Every row comes from one small tree of marks. Brackets hold a mark, then the marks that hang from it, in the order of their numbers. Every link used is in the known rows. Which tree was each row made from?
Known rows
{Z_536 Z_246 {Z_697 {Z_96 Z_14}}}: [ 22.3  10.2 -10.0 -18.4  13.6   0.7  15.6 -24.1  -6.3  -1.9  10.2  -0.1
 -13.2  55.2 -52.5 -10.3  18.6]
{Z_96 Z_14}: [ -4.5   9.9  -9.6 -16.7   2.4 -11.2  14.6 -32.1  -4.6   4.0   1.5   1.4
  -7.0  15.8  -8.3 -19.9   7.3]
{Z_697 {Z_96 Z_14}}: [ -3.2  11.7  -7.9 -20.3   5.1 -11.8  16.2 -32.6   2.6   2.5   3.7   1.2
  -8.2  18.1 -25.1 -15.5  15.4]
{Z_536 {Z_246 {Z_853 Z_675}} Z_697}: [ 15.6   7.7 -12.9 -18.4  -7.5  13.8   5.7  22.9 -25.0  -3.5  30.3   2.7
 -19.4  43.1 -33.1  12.0   7.6]
{Z_697 {Z_96 {Z_14 Z_812}} Z_536}: [ -0.1   5.6  -7.7 -29.3   7.3 -14.2  17.9 -32.2   7.5  12.3  33.7  -5.7
 -17.5  13.2 -27.4  -3.8  22.4]
{Z_697 {Z_96 {Z_14 Z_812}} {Z_536 {Z_246 {Z_853 Z_675}}}}: [  4.2   4.6 -14.1 -31.0  -2.1   4.1  15.6 -15.1  -1.8   5.5  64.8  -4.4
 -23.4  33.1 -33.5  11.4  24.5]
{Z_697 {Z_96 Z_14} {Z_536 Z_246}}: [  2.9  12.5 -10.9 -21.8  14.7  -4.4  10.8 -23.7   3.8   6.6   8.6  -5.3
 -13.8  40.5 -37.8  -2.9  23.7]
{Z_14 {Z_96 {Z_697 {Z_536 {Z_246 Z_853}}}} Z_812}: [ 11.7  -0.5  -9.6 -20.1  11.7   4.0  17.4   7.1  -6.7  14.9  71.0  -0.9
 -28.1  42.2 -28.6   0.8  17.4]
{Z_812 {Z_14 {Z_96 Z_697}}}: [  3.1   3.1   2.5 -13.8   7.9 -12.3  13.2  -8.4   1.7   4.5  28.2  -1.6
  -2.9  24.4 -22.0 -11.4   9.1]
{Z_675 Z_875}: [ -5.8  17.9  -5.9 -15.1   5.7  -7.9   4.7 -19.6  -4.4   5.0  -8.1   6.9
 -19.3  12.1  -3.7  -5.5   9.1]
{Z_536 {Z_697 Z_96}}: [ 12.8  10.1  -4.2 -20.2   4.8  -4.9   9.0   4.0  -7.1   1.7   1.3   1.6
 -14.4  24.3 -43.2   1.3  13.7]
{Z_536 Z_246}: [  3.0  11.4  -8.6 -14.1   0.6  -0.9  12.7   5.8  -9.0   1.2   0.8   6.0
 -12.2  37.5 -18.0  -6.7   9.2]
{Z_697 Z_96 {Z_536 Z_246}}: [  1.2  13.4  -7.8 -22.3   9.5  -2.1   6.5   9.5   1.3   6.9   3.0  -2.0
 -16.6  35.8 -38.8   8.8  21.8]
{Z_246 {Z_853 {Z_675 Z_875}}}: [-10.3  16.6 -10.4 -18.4  -7.3   3.0   1.2  -8.2 -13.3   1.1  18.8   6.1
 -23.2   6.9  -1.3   9.1   7.7]
{Z_697 {Z_96 {Z_14 Z_812}} {Z_536 {Z_246 Z_853}}}: [  5.6   7.6 -10.7 -27.2   9.0   1.1  17.3 -13.0  -5.8  11.3  55.6  -4.3
 -24.3  36.9 -30.0  -0.9  24.9]
{Z_697 Z_96}: [ -3.8  12.6  -4.5 -19.9   0.3  -9.5  11.8   0.4   0.7   2.7  -2.0   4.4
 -11.0  13.8 -25.8  -3.1  13.8]
{Z_14 Z_96 Z_812}: [  5.8   0.0  -4.5 -22.6  -3.5 -12.9  29.7  -9.3   3.6   7.2  42.0   8.1
 -22.7  21.4   0.1  -4.8  11.0]

Which tree is each row?
[ -0.1   6.3 -17.7 -17.3   6.8   8.8   0.4 -15.7 -12.6   5.5  39.7  -7.9
 -11.9  32.7 -41.0  -1.8  13.5] -> {Z_96 Z_14 {Z_697 {Z_536 {Z_246 {Z_853 Z_675}}}}}
[  2.0   1.4 -10.2 -21.1  12.2 -12.3  11.7 -36.7  -0.1  15.1  38.2  -7.5
 -12.5  11.0 -31.3 -17.5  13.3] -> {Z_96 {Z_14 Z_812} {Z_697 Z_536}}
[  4.5   2.8 -13.8 -18.1   4.1   9.1   6.6  10.2  -6.1   6.5  51.1  -2.5
 -19.9  40.1 -35.1  13.3  15.1] -> {Z_14 {Z_96 {Z_697 {Z_536 {Z_246 {Z_853 Z_675}}}}}}
[ 19.8   3.3  -6.6 -25.2   6.3  -9.5  22.3 -32.0  -1.8   3.6  36.0  -0.2
 -16.7  27.2 -40.9 -11.5  17.1] -> {Z_536 {Z_697 {Z_96 {Z_14 Z_812}}}}
[  6.1   0.2 -16.8 -22.1   2.6   6.6   9.2 -18.7  -9.9   8.2  69.4  -6.5
 -17.8  31.6 -38.6  -1.8  15.3] -> {Z_96 {Z_14 Z_812} {Z_697 {Z_536 {Z_246 {Z_853 Z_675}}}}}
[ 25.2   5.4 -10.1 -23.9   8.4   6.0  22.0 -13.4 -15.9   2.5  56.6   0.8
 -23.7  51.8 -43.7  -7.8  19.6] -> {Z_536 {Z_246 Z_853} {Z_697 {Z_96 {Z_14 Z_812}}}}
[ -3.9   9.8 -13.9 -22.1  -6.6   9.0   1.3  22.5 -14.9   5.2  27.7  -2.6
 -19.7  29.1 -19.0  19.4  12.6] -> {Z_697 {Z_536 {Z_246 {Z_853 Z_675}}}}
[  8.7   4.0  -0.9 -16.3  17.9  -4.6   8.3   1.3   2.2   8.8  32.5  -8.2
  -8.1  46.0 -34.4   1.1  17.3] -> {Z_812 {Z_14 {Z_96 {Z_697 {Z_536 Z_246}}}}}
[  3.7   8.7 -10.3 -13.4  14.3   0.2   0.1   5.4  -6.4   9.9   7.8  -4.1
 -11.8  34.3 -43.4  -4.2  13.2] -> {Z_96 {Z_697 {Z_536 Z_246}}}
[  0.3   3.0  -7.1 -16.5  13.5  -9.7   8.8  -7.4   3.7  13.5  19.8  -3.3
 -15.3  19.1 -27.7  -2.0  13.3] -> {Z_14 {Z_96 {Z_697 Z_536}}}
[ 16.4  16.2 -10.8 -19.9   3.7  14.9   1.3   0.9 -14.5  -4.4  27.7   5.0
 -28.5  45.0 -44.6  19.3  19.0] -> {Z_536 {Z_246 {Z_853 {Z_675 Z_875}}} {Z_697 Z_96}}
[  4.9   1.0  -9.7 -16.8   6.4 -12.0  19.2 -40.8  -2.1   7.9  37.0   0.5
  -9.1  14.6 -28.2 -28.9   8.5] -> {Z_96 {Z_14 Z_812} Z_697}
[  4.2   2.7  -5.2 -19.1   4.5   6.0   4.4  13.5  -6.0   5.1  59.6  -8.6
 -12.3  41.1 -32.2  16.1  15.9] -> {Z_812 {Z_14 {Z_96 {Z_697 {Z_536 {Z_246 {Z_853 Z_675}}}}}}}
[  0.7   9.9 -11.3 -14.4  12.7   8.2  -2.7  18.6 -18.2  12.3  24.8  -4.0
 -16.4  32.4 -36.3  -2.3  12.1] -> {Z_96 {Z_697 {Z_536 {Z_246 Z_853}}}}
